Each row was made from one small tree. Brackets hold a mark, then the marks that hang from it, in alphabetical order. Every link used is in the known rows. Write each row's tree.
In the rows, zero is written as 128.
Known rows:
[gifofi zesem]: [138 119 114 120 134 105 140 112 117 130 121 116 102 131 112 128 130]
[kebo [regesis fumig]]: [139 165 147 147 115 109  99 124 127 131 130 147 134 169 103 149 109]
[gifofi kebo zesem]: [174  96 106 123 107  92 165 124 142 119 130 113  99 133 105 115 129]
[kebo [gifofi [zesem demem]] regesis]: [ 86 139 112 124 124  68 126 118 104 146 114 112  99 173  59 154 122]
[kebo [gifofi [zesem [regesis fumig]]]]: [143 151 139 107 115  65 116 107 128 134 101  92 122 126  98 150  81]
[zesem demem [regesis kebo]]: [112 106 100 128 132  90 119 133  68 112 131  85 131 115  92 163  69]
[regesis fumig [kebo gifofi] [teper [demem zesem]]]: [168 151 152 140  77  59 142  98 147 105  84  99 144 165  61 160 108]
[gifofi kebo]: [163 105 120 130 101 115 151 140 152 117 135 125 126 131 119 116 127]
[gifofi [kebo [regesis fumig [teper demem]]] zesem]: [205 135 129 150  72  53 164 107 159 120 101 122  93 196  58 153 128]
[demem [zesem [regesis kebo]]]: [121 118 124  98 124 111 137 132  82 118 110  90 135 109  98 148  87]
[teper [gifofi [kebo [regesis fumig]] zesem]]: [204 136 144 136  99  84 150 114 145 128 124 148  79 174  68 145 140]
[gifofi [zesem demem regesis]]: [114  90  93 104 139  89 136 115  69 147 114  68  94 113  92 157 103]
[gifofi [zesem demem]]: [125  90  91 128 138  94 141 108  87 143 126  89  92 132  89 140 128]
[gifofi [kebo [regesis fumig]] [zesem [demem teper]]]: [180 117 104 141  98  51 147  98 130 140 119 114 123 173  39 172 122]
[teper demem gifofi]: [160 129 141 123 137 132 178 121 142 127 100 133  79 133 100 148 173]
[teper [demem [zesem regesis]] gifofi]: [144 113 144  78 134 140 192 123 107 147  73  90  73 107  83 159 161]
[zesem [regesis fumig [teper gifofi]]]: [181 146 167 123  97 105 118 112 128 139 103 119 124 132 116 164 123]
[teper [demem [zesem [regesis fumig kebo]]] gifofi]: [185 130 146 111 123 103 166 109 103 117  85  91  94 120  64 176 112]
[kebo [gifofi zesem]]: [122 141 129 115 124  84 136 112 141 128 111 117 112 138 102 129 124]

Write each row's tree:
[175 154 170 128  91 112 159 104 133 147  78 131  91 184  56 171 175]
[kebo [regesis fumig [teper [demem zesem] gifofi]]]
[145 153 158 118  75  60 107 111 119 117  92  89 167 141  82 162  71]
[demem [zesem [regesis fumig [kebo gifofi] teper]]]
[121 187 159 141 106  88  96 124 151 130 120 149 145 176  91 150 105]
[kebo gifofi [regesis fumig]]
[180 148 141 169  90  73  98 106 131  98 131 129 163 157 109 150  84]
[regesis fumig kebo teper]
[146  94 108 124 142 104 154 104  90 148 119 105  67 132  83 148 159]
[teper [gifofi [zesem demem]]]
[180  95 120 123 109  99 177 116 147 137 118 119 119 127  73 159 171]
[zesem [demem [teper [gifofi kebo]]]]
[201 142 160 113  88 107 166 110 160 144  97 146 127 164  51 164 170]
[demem [teper [gifofi [kebo [regesis fumig]]]] zesem]
[148 168 157 154  89  95  93 116 136 133 118 149 146 186 103 152 115]
[kebo [regesis fumig teper]]
[179 139 129 138  98  47 106  98 104 105 115  96 136 142  95 165  60]
[gifofi [zesem [regesis fumig kebo teper]]]
[158 129 115 120 115  58 161 107 106 100  88  89 103 138  82 170  90]
[gifofi [zesem [regesis kebo [teper demem]]]]
[ 94 127 116 122 124  67 114 133  92 112 120  83 144 121  83 164  65]
[zesem demem [regesis [kebo gifofi]]]
[139 132 135 112 110 106 155 125 128 130  85  96 116 130 110 160 120]
[zesem [regesis [teper demem]]]
[190 145 163 125 103  99 151 108 137 133  83 108  99 137  98 176 133]
[zesem [regesis fumig [teper demem gifofi]]]
[183 145 149 157  63  80 117 129 159 124 130 146 145 189  94 141 116]
[gifofi [kebo [regesis fumig teper]]]
[162 137 147 126 105 122 156 143 148 128 128 163  95 163  87 137 157]
[teper [gifofi [kebo regesis]]]
[125  97 103 113 112  76 133 111  76 149 104  68 106 129  93 161 109]
[gifofi [zesem demem [regesis teper]]]
[136 108 116 130 123  96 107 121  85 144 124  78 127 118 103 163  83]
[zesem demem [regesis fumig]]
[233 104 154 127  67 100 192 106 162 134  86 106  92 155  70 146 174]
[regesis fumig [teper [demem zesem] [gifofi kebo]]]
[166 150 144 147  93  69  95 115 112 102 120 106 162 139 112 165  59]
[zesem [regesis fumig kebo teper]]
